Each row was made from one small tree. Brackets hold a mark, then the marks that hang from it, in alphabetical order. Every link used is in the known rows. Write each row's tree.
In the rows, 128 means zero.
Known rows
(reme (petipak dobam (setig dumar kover))): [141 150 142 167 112 157 130 140 131  97 125  98  98 204 118 148 164  89]
(rila dedeb): [119 135 108 119  44 119  92 161 102 155 157  68 149 151 200 141 118 102]
(petipak dobam (setig (dedeb rila) (kover safido))): [128 142 112 130 171 181 132 129 102 133  99 158 117 110  72 120 157  98]
(safido kover): [ 81 124 120 132  95  76 107 119 130 159 132  99 143 143 138 109 142 128]
(setig dedeb kover): [125 162 109 129 144 120 124 166 133 117 159 143 184 143 113  93 144 160]
(setig dedeb): [122 133 103 115 104 121 132 161 135 135 168 137 166 158 154  93 125  97]
(setig dumar kover): [163 150 138 136 135  95 112 148 125  85 151 121 141 140 129 116 130 191]
(petipak dobam (setig dedeb dumar)): [171 120 155 137 111 150 174 129 123 108 154 156  83 130 129 102 140  54]
(setig dedeb dumar): [174 128 138 108 116 114 119 145 135  93 164 155 149 135 148  92 100 117]
(petipak (setig kover)): [111 158 103 148  97 138 146 119 123 152 156 126 133  92 143 116 178 131]
(dumar (safido kover) (setig (dedeb rila))): [ 59  81 135  94 188 111 128  92 123 202  61 130 144  54 102 164  81 175]
(setig dumar): [160 120 133 122  95  97 120 142 127 103 159 117 124 153 172 116 110 125]
(setig kover): [112 155 104 142 124 103 124 165 126 127 154 105 158 162 137 118 153 169]
(petipak dobam (setig dedeb)): [132 126 127 141 101 156 182 142 124 143 158 144  95 149 134 102 160  38]
(vezo dobam): [117 105  96 132 102  92 144 189 144 105 171  81 120 238 163 125 126  81]
(petipak (setig (dedeb rila) (dumar safido) kover)): [146 135 121 106 151 161 134  96 122 132 128 187 146  22  94 124 115 154]
(dedeb rila): [100 112  75  92 100 137 114 160  93 170 141 115 163 148 154 140 106  81]
(reme petipak): [101 139  97 141  79 129 101 162 140 133 142  71 147 241 170 145 141  85]
(petipak dobam (setig dumar kover)): [163 138 155 159 125 136 166 131 117 102 143 130  75 133 115 122 164 112]
(petipak (setig dumar)): [149 131 126 133  74 131 143 101 124 131 159 136 104  85 171 115 141  96]
(setig dedeb dumar (kover safido)): [178 160 137 120 191 116  70 126 132  60 107 162 159 110  89  98 119 212]

Which tree is each row?
[156 125 126  87 192 135 110 134 124 105 119 181 175  74  76 127  76 198] | (setig (dedeb rila) (dumar safido) kover)
[117 117 153 155 106 138 129 106 146 123 102  98  80 182 118 152 142  85] | (reme (petipak dobam (setig (dumar (safido kover)))))
[150 155 147 158 125 167 131 141 136  91 129 121 112 191 101 132 156  83] | (reme (petipak dobam (setig dedeb dumar kover)))
[164 152 131 135 171 100  71 126 124  69 103 124 133 129 113 121 129 220] | (setig dumar (kover safido))
[136  93 135  76 159 117 102 103 126 131 109 173 159  67  94 122  62 150] | (setig (dedeb rila) (dumar (safido kover)))
[134 137 144 162 126 153 135 130 142 104 112 103  90 191 111 157 150 114] | (reme (petipak dobam (setig (dumar safido) kover)))
[ 84 107 122 100 210 134 140 128 120 175  78 134 157  70 102 172  90 208] | (dumar safido (setig (dedeb rila) kover))
[126 113 139 129  97 113 139  69 139 148 128 141  98  50 143 124 130 138] | (petipak (setig (dumar (safido kover))))
[ 54  82 144 126 160  76 137  91 137 192  70  90 110  89 139 171 109 198] | (dumar (safido kover) setig)
[ 97 131 120 110 182 141 128 148  99 160 104 125 170  98 112 152 115 160] | (dumar (setig (dedeb rila) kover))
[118 134 137 135 103 145 105  86 153 128 114 130 132 122 121 134 130 107] | (reme (petipak (setig dedeb (dumar (safido kover)))))
[108 134 118 161  79 161 140 145 132 137 132  82  95 230 148 147 167  35] | (reme (petipak dobam setig))
[145 105 152 104 145  90 114 103 153 112 125 163 141  90 113 104  85 170] | (setig dedeb (dumar (safido kover)))
[104 140 134 132 170 119 138 149 120 144 118 116 156 118 129 137 134 176] | (dumar (setig dedeb kover))
[141 114 127 127  91 128 152  90 138 140 142 142  96  66 163 128 127 125] | (petipak (setig (dumar safido)))
[ 81  83 117  90 178 135 147 124 122 189  86 129 142  82 135 173  75 157] | (dumar safido (setig (dedeb rila)))
[147 103 166 133 134 131 168  96 139 124 122 164  76  94 101 111 127  96] | (petipak dobam (setig dedeb (dumar (safido kover))))
[139 148 125 136  84 162 111 117 143 115 143 126 138 154 146 128 139  71] | (reme (petipak (setig dedeb dumar)))
[164 139 149 157 153 139 133 112 116  91 105 132  69 126 102 124 162 136] | (petipak dobam (setig dumar (kover safido)))
